Each row was made from one walk, in order. Every step used is in the known rows, and no mark comes twice. Write each row's walk.
Known rows:
zive sepogu kisufe barib zege: [ -13, -125, -436, -405, -214,   11, -268, -257,  -34,   67,  217,  122,
  595, -239, -427, -328,  -16, -327,  -47,  139,    1,  199,  212,   75,
   88,  215, -286, -210,  166,  349,  248,  -51,  441,  166,    8,  287,
 -174,  164, -231,  232,  -74, -207, -168, -352, -342,  531, -306, -204]
fatu zege sepogu kisufe barib: [ -87,  138, -478, -326,   82,  -21, -182, -172, -272,   24, -169, -463,
   89,  326, -170,  -67, -395,  240,  181,   43,   97,  110, -240, -390,
  -96,  200,   13,  119,   73,  145, -308,  -60,  223,  354,  188,  417,
 -320,  315,   32,  263,   28,  -48,   90,  -20, -219,   56,  -12, -123]
fatu zive barib zege rupoz kisufe: [ 377, -177,  879,  223,  -20,  138,   57,  -23,  204,   46,   32, -234,
 -227,   50,   27,  250,  -43,   26,  -98, -253, -200, -244,  199,  412,
   28, -220,  -33,  -23, -187,  244,  105, -212, -370, -342,  124, -151,
  503, -690,  -34, -109,   91,   30,  140,  224,  503,  279,  -12, -301]
sepogu kisufe barib zege rupoz: [  -5,  -77,  225, -352,  113,  -91,  -17, -266,  111,  -17,   -5,   14,
  256,  361, -285,   57,    4,  -81, -294,   -2,    1,  -58,   75,  -43,
  -56,    5,  103, -400,  -36,  383, -128, -236,  288,   53, -108,  174,
  -67,   39,  184, -416,  181,  -13,   52,   91,   -7,  385,  146, -331]
zive sepogu: [ 264,  149, -273,   90,   36,  213,   66,  166,  133,  -12,  340,  287,
  219, -348,  -61, -170,  114, -168,   70, -151,  236,  221,  126, -148,
  109,  224, -189,   78, -372,  107,  466,  545,  -76, -224,  365, -203,
  -55,  121,  137,  506, -253, -150,    3, -210, -316, -248, -278,   62]
zege rupoz: [ 147,   48,  551,  114,  355,  106,  216,  194,  287,  -63,   11,   -7,
 -118,  252,   54,  232,  111,  281, -166, -145,   87, -121, -134, -268,
  -92,  -53,  236, -164, -464,  115,  -17,  247,  -53, -332,  208, -349,
  -52,  -98,  428, -164,   41,   50,  290,  130,   52, -321,  140, -124]
zive barib zege sepogu kisufe: [ -95,  -49,  110, -521,   74, -177, -215,   35, -130,  268, -206, -173,
 -109, -118, -406,  -83, -309, -197, -174,  -97,  280, -130,  488, -153,
  -29,  -80, -413, -114,   63,  -46, -185,  -27,  539,   63,  471,  233,
   60, -284, -289,  127, -116,  250, -319, -428, -151,  481, -652, -177]
sepogu kisufe barib zege rupoz zive fatu: [-145, -238,  110, -107,  -15, -117,   41,  -40,  111, -119,   71,   39,
 -156,   13,  145,   77,  -92,    2, -207,  -38, -441, -224,   48,  226,
   93,  -55,  105,   30,  230, -114, -174, -507,  -74,  143, -455,  -42,
  183,  -58,  139, -596,  238,  359, -553,  254,  449,  232,  433,  -15]
sepogu kisufe: [-269,  -74,  -67, -407,   53,  145,  -65,    0, -106,  114, -280,  -53,
   72, -137, -336, -515,   31,  -76, -615,  131,   -3,   45,  -48, -148,
 -311,   61,   62,  -41,   38, -106, -142,  135,  141,  -15,  135,    7,
 -199,   18,   23,  277, -227,  341, -235, -308,  -18,   35, -485,  -85]
rupoz zive sepogu: [ 177,  -29, -341,  459,  -45,  239,  216,  235,  124,  -14,  377,  229,
   63, -496,  311, -233,  122, -135,  353,  178,  276,   -4,  128,  -87,
  205,  388, -106,  361, -303, -204,  528,  341, -361, -222,  -35, -365,
   65,   54,  129,  202, -170,  -16,  -88,  -27,  -90, -273,  -39,  171]
rupoz zive barib: [ -13,  -19,  557,  578,  -54,  262,  -17,  176, -385,   94,  -30,  173,
 -379, -176,  351, -448,  212, -177,  207,   67,  257,  -65,  -84,  267,
  118,  -93,  -53,  156,  -15, -464,  261, -130,   50, -157,   36, -118,
  -56, -174,   19,  243,   11,  325, -320, -234, -178,  109,  274,   48]
zege rupoz kisufe barib: [ 148,  104,  169,  375,  126,   -5, -183, -258,  -69, -161, -119,  -80,
  217,  574,  -25,  -40, -113,  351,  494,  -56,  -66,  -37,  -92,  193,
 -181,    1,  357,  100,   83,  367, -168, -111, -179, -138, -311, -175,
 -140,   49,   42,  -33,  115,  -39,  110,  433,   45, -428,  372, -219]
rupoz zive barib kisufe sepogu: [ 244,   90,  168,  293,  -90, -151,   10,  178, -238,  217, -148,  457,
 -339, -239,  198, -233,  -77, -251,  144,  278,  -52,   97,   43,  319,
  163, -369, -284,  128,  642, -565,  -59,  433,  -33,  319, -108,  -88,
  126, -143, -369,   50,  -41, -196,   60, -246, -367, -321, -106,  475]
fatu zive rupoz kisufe barib: [ 265,  113,  -35,  707, -264,  207,  -53,  -95,    5, -230,  126, -384,
 -184,  136,   35,  -56,  197,  208,  240, -344, -266,  108, -409,  396,
  -91,   88,  304,  247,   74,  325,  103, -102, -289,  -76, -202,    4,
  162,   51,  -62,  264,  -76,  -49,   23,  348,   69, -543,  127, -150]
barib kisufe: [  -1,  210, -119,  125,   -8, -255,   81,   79,  133,   50, -472,  163,
   86, -188, -224,   95,  420,  -31, -429,   17,  156, -194,  -69,  249,
 -192, -301,  114,   80,    1, -214, -202,  373, -196,   73,  -58,  -41,
  -33,  -35, -188,   84, -330,  149,  -85, -236, -257, -378, -364,   36]
sepogu kisufe barib zege: [-237,  -93, -316, -361, -214,  -11, -266, -314,  -98,   63,  -68,    9,
  524,    3, -464, -224,  168, -109, -204,  145,   90,   57,  -13,   60,
  -80,   92, -199, -250,  207,  262, -127, -276,  454,  167, -108,  328,
 -239,  160, -254,   39,   40,  157, -232, -326, -226,  527,  -64, -163]
zive barib kisufe: [ 232,  210,  482,  278,    4, -328,  -37,  116, -263,  106, -378,  232,
 -124,  -95, -144, -141,  235, -308, -390,  -51,   93,  -81,  -31,  611,
  -75, -520, -145,   52,  320, -318,   -6,  141,  239,   78,  118,  151,
   81, -204, -161,  277, -268,   71, -180, -436, -363,  -56, -353,  -18]
zege sepogu kisufe barib pofuv: [-525,  -18, -432, -282,   51, -273, -317, -140, -136,   32,   46,   36,
  266,  440,   59,  202, -170,  140,  288,  177,  415,  -65,  277, -233,
 -108, -104,  170,  -82,   79,  -96, -451,  -80,  225,  134, -213,  268,
 -245,  720,  -75,   76,   64, -202,  386, -173,   12,  254, -243,  -29]
kisufe sepogu: [  21,  128,  -14,  -60,   34,  237,    0,  147,  -45,  141,  104,  243,
  -24, -107,  -49, -101,  115,   78,  218,   11,   86,  279, -145, -493,
  -28,  188, -203,  -75,   68,  -55,  -41,  633,   -1,   46,  326, -149,
 -364,  153, -158,  188,  -58, -111,  313, -139, -241, -342,  -22,  413]
kisufe barib pofuv: [-362,   21, -154,  179, -111,  -11, -289, -158,  -96,  -54,  235,  272,
  462,  331,  217,  379,  420,  189,  273,   70,  415,  -44,  -61,   83,
  -83,  -99,  246, -163, -213,    1, -185, -205,  147, -155, -344,  132,
 -372,  742,    0,  108,   71, -152,  518, -124,  -84,  274,  237,   11]
barib zege rupoz: [  61,  -88,  454, -181,  199,   54,  310,   38,  502,   46,  106,   50,
  108,   17, -111,  538,  302,   71, -249, -241,   19, -177,   56, -169,
  -15,   28,    7, -441, -576,  257,  -45,  -22,   -3, -290,  161, -254,
  151, -297,  146, -393,   87,   59,  217,  112,  159,  155,   66, -195]
barib kisufe sepogu: [ 109,  253, -201,  -68,    2, -196,   88,  121,   31,  190, -212,  373,
   37, -234, -163,   97,  129,  -88,  -87,  130,  -65,  137,  -44, -109,
  -25, -131, -163,  -18,  372, -201, -185,  682, -115,  358,   89,    4,
 -101,   84, -349,   96, -230, -238,  376, -227, -386, -574, -364,  467]
didev pofuv: [-402, -126, -311,   97,   59,   56, -140, -167,  -70,  254, -148,   77,
   81,  122, -191, -254,  631,  159, -241, -228,  422, -176, -588, -401,
   85,   29, -221,  -88, -743,   85,  -38,  236, -132, -445,  132, -193,
 -586,  324,  100,  139, -307,  174,  218, -163,  260, -411, -265,   57]

Write each row's walk:
[ -88, -195,  283,  243, -269,  188,  -58,   46,  -98,  208,   87,  245,
  -84, -360,  125,  -17,  374, -265,  154,   15,  293, -152,  113,  319,
  275,    2, -290, -120, -118, -254,  210, -331,  125, -134,   58, -120,
  186, -411, -268,  -92,   15,  412, -332, -245,  -90,  598,  216,    5]
rupoz zive barib zege
[ -84,  174, -370, -205,  176, -176, -301, -105, -317,   70, -175, -222,
   53,  491, -282, -329, -391,  222,  303,   99,  290,  -75,   10, -373,
 -139,  165,   34,  162,  151,  104, -336,  196,  295,  296,   13,  280,
 -470,  423,   31,  307,   -1,    0,  -80,  -99, -253,  -63, -109, -140]
zege sepogu kisufe barib
[ 104,  148, -500, -172,  -49,   79, -375, -154, -287,  -60,  196,  107,
  378,  104, -309, -847, -301, -180,   68,  194,   61,  319,   50,  -62,
 -112,  233, -189,   82,  242,  196,  313,  135,  300,  167,  -53,  255,
 -360,  434,  116,  489,  -75, -208,  -97, -179, -395,    0, -199, -119]
zive sepogu kisufe barib
[-186,   33, -402, -533,  137,  -17,  139,  107,   56,  100, -317, -568,
 -132,  -88, -176,  218, -338,  169, -278,   32,   33,   66,  -18, -524,
 -209,  151,   -2,  113, -215,  -28, -309,  173,   13,  162,  589,  169,
 -104,  -48,  -77,  208, -167,  141,   47,  -64,   28,  -73, -482,  -24]
fatu zege sepogu kisufe
[-115,  -78,  469,  304,  166,   22,  282,  349,  312, -206,  139,   88,
 -566,  -49,  415,  303,  146,  257, -182, -252, -278, -285, -117,   83,
  162, -128,  269,  270, -213, -326,  -37,  -98, -444, -268, -196, -470,
  183, -188,  287, -413,   99,  435, -368,  421,  554, -250,  508,  186]
zege rupoz zive fatu
[ 139, -272, -200, -384,   65,  -17,  268,  100,  310,   19,  177,  102,
  114, -473,  -80, -304, -248, -327, -339,  248,   -2,  -66,  470, -103,
   80,  299,  -81, -119,  -73,  -64,  379,   86, -160,  -85,  -43, -186,
  349, -334,  144, -207,    0, -156, -187,  -62,  170,  223, -384,  -79]
barib zege rupoz zive sepogu kisufe
[-183,  -87, -118,  135, -155,  313,  348,  225,  169, -164,   22, -221,
 -303, -586,  521,  452,  375,  177, -278, -188, -523,   46, -590,   90,
  114,   80,   44,  240, -279, -350,   16, -357, -460,  -60,  146,  -62,
  172, -178,   20,  -38,   -8,  433, -172,  377,  343,   -1,  556,  337]
rupoz zive fatu zege
[  55, -141,  349,    5,   20,  -37,  138,  -98,  418,  -26, -185,  -50,
  187, -177, -191,  478,  102,  201,  -39, -213, -185, -247,  228,  194,
 -167,   71,  129, -231, -267,  359, -211,  -93, -336, -412,   43, -404,
  320, -562, -165, -179,  -62,  185,   84,  190,  328, -132, -100, -245]
barib zege rupoz kisufe
[ 130,  181, -127,  712, -177,   60, -313, -215,  -91, -306,   12, -187,
   44,  199, -213, -105,  277,  183,  389, -303, -186,  191, -316,  399,
 -152,  -29,  344,   51,  180,  350,   58, -133,   35, -202, -111, -181,
   47,   11, -142,  208, -167,   20,  -59,  270, -123, -622,   29,  -53]
zive rupoz kisufe barib
[-536, -119, -481, -231,  -97, -204,  -58,  -15,  -91, -150,  114, -110,
  -54,   63,  494,  661, -137,  186,  145,  113,  -76, -112,   24,  -64,
   63,  -98,  190,   99,   75, -324, -420, -595, -149,  255, -337,  256,
   43,  454, -102, -146,  236,  -25,   62,  162,  413,  434,  179,  188]
rupoz zive fatu zege sepogu kisufe barib pofuv
[-412,   -2, -559, -418,  -57, -210, -167, -170,  -84,  -23,    8, -223,
  217,  263,  161,  518, -182,  174,  177,   89,  243,   99,   78, -243,
 -133,  -87,  162, -191,   -5,   -1, -412, -330,  198,  140,  -63,  453,
 -240,  548,  -75,   93,  131, -326,  498,  -77,  -21,  434,  -97,  -36]
fatu zege sepogu kisufe barib pofuv
[ 330,  -71,  -50, -338,  107, -125,  -67, -198,  183,  -65,  222,   44,
  320,  135, -264,  -29, -217, -206, -125,  -34, -127,   87,  289,  -70,
  118,  113,  -87, -367,  -66,  524,  271,   -6,  279,   66,  -52,  102,
  136,   48,  207, -218,   88, -380,   55,  -14, -104,  333,  -72, -236]
zive sepogu kisufe barib zege rupoz
[ -80, -237,   29,   14,  -12,   82,   61, -134,  112,   38,   50,    7,
   -2,  146,  119, -108,  -96,  -18,   55,  325,    6, -251,   29,  -50,
   92,  127,  198, -172,   94,   11,   -5, -297,   19,   89, -526, -104,
  127,  -87,  209, -593,  254,   81, -170,  172,  179,  268,  374, -204]
sepogu kisufe barib zege rupoz zive
[-162,   66, -211,  -93,   48,   20, -389, -258, -371,   27, -168,  -73,
  298,  260, -292, -711,  -76,   21,  -86,  198,  102,  108, -199,  -55,
 -218,  127,   33,   58,  306,   72, -102,  -33,  431,  212, -182,  288,
 -492,  432,    7,  277,  -59,   51, -218, -218, -361,  -24,    7, -165]
sepogu kisufe barib
[ 386,  135,  427,  311,  114, -248,  143,  229, -114,  122, -162,  443,
 -451,   22,  269,   14, -132, -205,   82,  250,  -84,   15,  130,  193,
  173, -445, -175,   25,  513, -481,  -54,  421,  -52,  250,  -69, -160,
  270, -203,  -82, -343,  166, -374,  255,   -3, -192, -414,    6,  373]
zege rupoz zive barib kisufe sepogu
[ 230,  -23,  891,  561,  188,  172,   52,  203, -191,   16,   76,  104,
 -473,  162,  412, -226, -135,  -56,  143,   51,  150, -174,  -31,  205,
   66, -247,   91,   67, -140, -287,  306,  -41,   10, -263,  -41, -300,
  192, -311,  335, -195,  213,  148, -209,   56,   50,   49,  496,  -61]
zege rupoz zive barib
[ 245,  -72,  803,  435,  109,  215,  306,  143, -176,  -62,  -23, -102,
 -535,    6,  584,  -29,  -28,  -50,   -8,   -6,  -65,   23, -232,  149,
   94, -212,   78,   22, -201, -239,  289, -376,  -68, -230,  196,  -74,
  236, -440,  282, -141,  232,   14,   97,  224,   36,  151,  658,  -66]
fatu zege rupoz zive barib
[ 226, -131, -178, -275,   51,  116,  428,  169,  182,  -91,  131, -174,
 -113, -465,  200, -313, -392, -274, -463,  291, -237,  159,   89, -234,
  -19,  224,    2,   33, -186, -105,  427,   67, -276,  -19,  156, -169,
  304, -309,  357,  -61,  -17, -245,   -6,  144,  201, -122, -129,    0]
fatu zege rupoz zive sepogu kisufe
[-269, -110,   50,  269,  -10,   77,  148,  287,  114,  -65,   52,  178,
 -381, -271,  359,  139,  389,  138,  -60, -196, -106, -271, -260,  130,
  154,  -45,   90,  402,  -87, -450,  -14,  -69, -483, -170, -178, -270,
   36,  -35,   46,  -90,  -84,  700, -520,  204,  281, -155,  324,  321]
rupoz zive fatu
[-190,    6, -531,  -72,  -43,  -55,  -49,  -34, -157, -119, -128, -374,
 -314,  165,  238,   79, -350,  228,  228,    8, -190,   -8, -190, -107,
   65,   83,   23,  422,  255, -166, -279, -280,   33,  365, -193,  348,
 -113,  245,  -22,   10,  137,  191, -320,  280,  140,    3,  255,   95]
rupoz zive fatu zege sepogu kisufe barib
[ 124,   99,  383,  -76,  247,  171,  441,  122,  294, -129,   26, -333,
 -149,   42,  165,  554,  132,  197, -348, -181, -223,  148, -379, -317,
 -101,   33,  166, -197, -679,  197,   72,  -64, -160, -303,  441,  -88,
   19, -194,  363, -189,   77,  -72,  541,  366,  125, -100,  301,  -40]
fatu zege rupoz
[ 193, -114,   91, -231,   -6,   17,   50,   -3,  331,  128,   11,  112,
  119, -157, -154,  468, -197,   74,  221,  -52, -233,  132,  290, -199,
   -5,  140,  -95, -271,  146,  289, -158,  307, -250, -176,  195, -371,
  244, -401, -330, -214,  100, -217,  403,  197,  200, -380, -172,  256]
barib zege rupoz kisufe sepogu
[ 427,  171,  312,  121,   56, -153,  297,  185, -113,   59, -188,  205,
 -449, -124,  427,  286, -155, -261,  -98,  200, -405,  221,  -22,  179,
  229, -427, -179,  -50,  482, -316,   70,  196, -197,  272,  124,   35,
  402, -331,  -69, -381,  187, -569,  475,   45, -206, -293,  234,  425]
fatu zege rupoz zive barib kisufe sepogu
[  85,   36, -258, -429,   41,   39,  -59,  116,  -17,   71,   66,   45,
  251, -411, -363, -591, -259, -286, -467,   87,   -6,  210,  265, -132,
 -161,  242, -179,    3,  -21,  -52,  352,  437,  103,   11,  307,   36,
  -49,   18,  130,  464, -319,   -5, -184, -318, -130,  -43, -630,  -22]
zive sepogu kisufe
[ 256,  -19, -180,  128,  100,   34,  -86, -108,  -86, -151,  211,   41,
   99,  207,   64, -718, -489, -138,  195,  312,  -21,   56,  137,  -19,
   20,  192,   97,  120,  209,   90,  378,   40,   92,  155, -386,  -40,
  -21,  288,  375,  -52,  160, -377, -101,  168,  -66, -181,  166, -151]
zege rupoz zive sepogu kisufe barib
[  46, -166,  183, -525,  -24,  -41,   55,  161,  -52,  334,  -10, -337,
 -381,  -90, -174,  -72, -428, -137, -278, -143,  290, -236,  383, -154,
   35,  -47, -433,   58,  -17,  -60,  -73,  113,  145,  228,  394,  356,
  208, -257, -228,  186,  -60,  107, -160, -313,   91,  572, -580, -195]
fatu zive barib zege sepogu kisufe
[ 131,  100,  172,  253,    1,   -6,  -44, -150,   27, -311,  -64, -314,
  -45,  195,   74,  384,  -87,  352,  107, -342, -637,  145, -370,  375,
 -111, -125,  312,  155,   54,  387, -118, -479, -269, -113, -110,   43,
   99,  -46,   18,  -72,  218,   31,   58,  645,  430, -184,  558,  -83]
zive fatu zege rupoz kisufe barib
[ -74,   32, -323, -103,   33, -107,  -94,  -53,   94,  139,  127, -143,
  183,  237, -154,  608,   64,  301,  771, -152,  562, -210,  226, -320,
  197,  211, -185,   41, -397,  374, -281,  115,  175,   35,  173,  126,
 -169,  237, -298,   12,    8,   56,   33,  -90, -249,  125,  -92,  -62]
kisufe barib zege sepogu
[-285,   24, -169,  514, -292, -138, -270, -225,    5, -286,  161,   68,
  259,  201,  122,  426,  446,   55,  286, -223,  -62,  156,  -95,  459,
 -178, -256,  430, -284,   37,  152,  -95, -437,  -35, -393, -275, -116,
  144,  272, -211,   84,  -60, -127,  312,  168,  182, -277,  -57,   16]
zive rupoz kisufe barib pofuv
[ -25, -214, -628, -201, -342,   46, -169, -198,    4,   65,  301,  186,
  479, -320, -112, -435,   49, -388,  217,  292,  164,   99,  263,   75,
  203,  316, -218,    7,  178,  116,  262, -168,  120,  171, -323,   87,
   64,  127, -128,  -25,  -23,  -41, -285, -201, -210,  486, -118,  -76]
rupoz zive sepogu kisufe barib zege
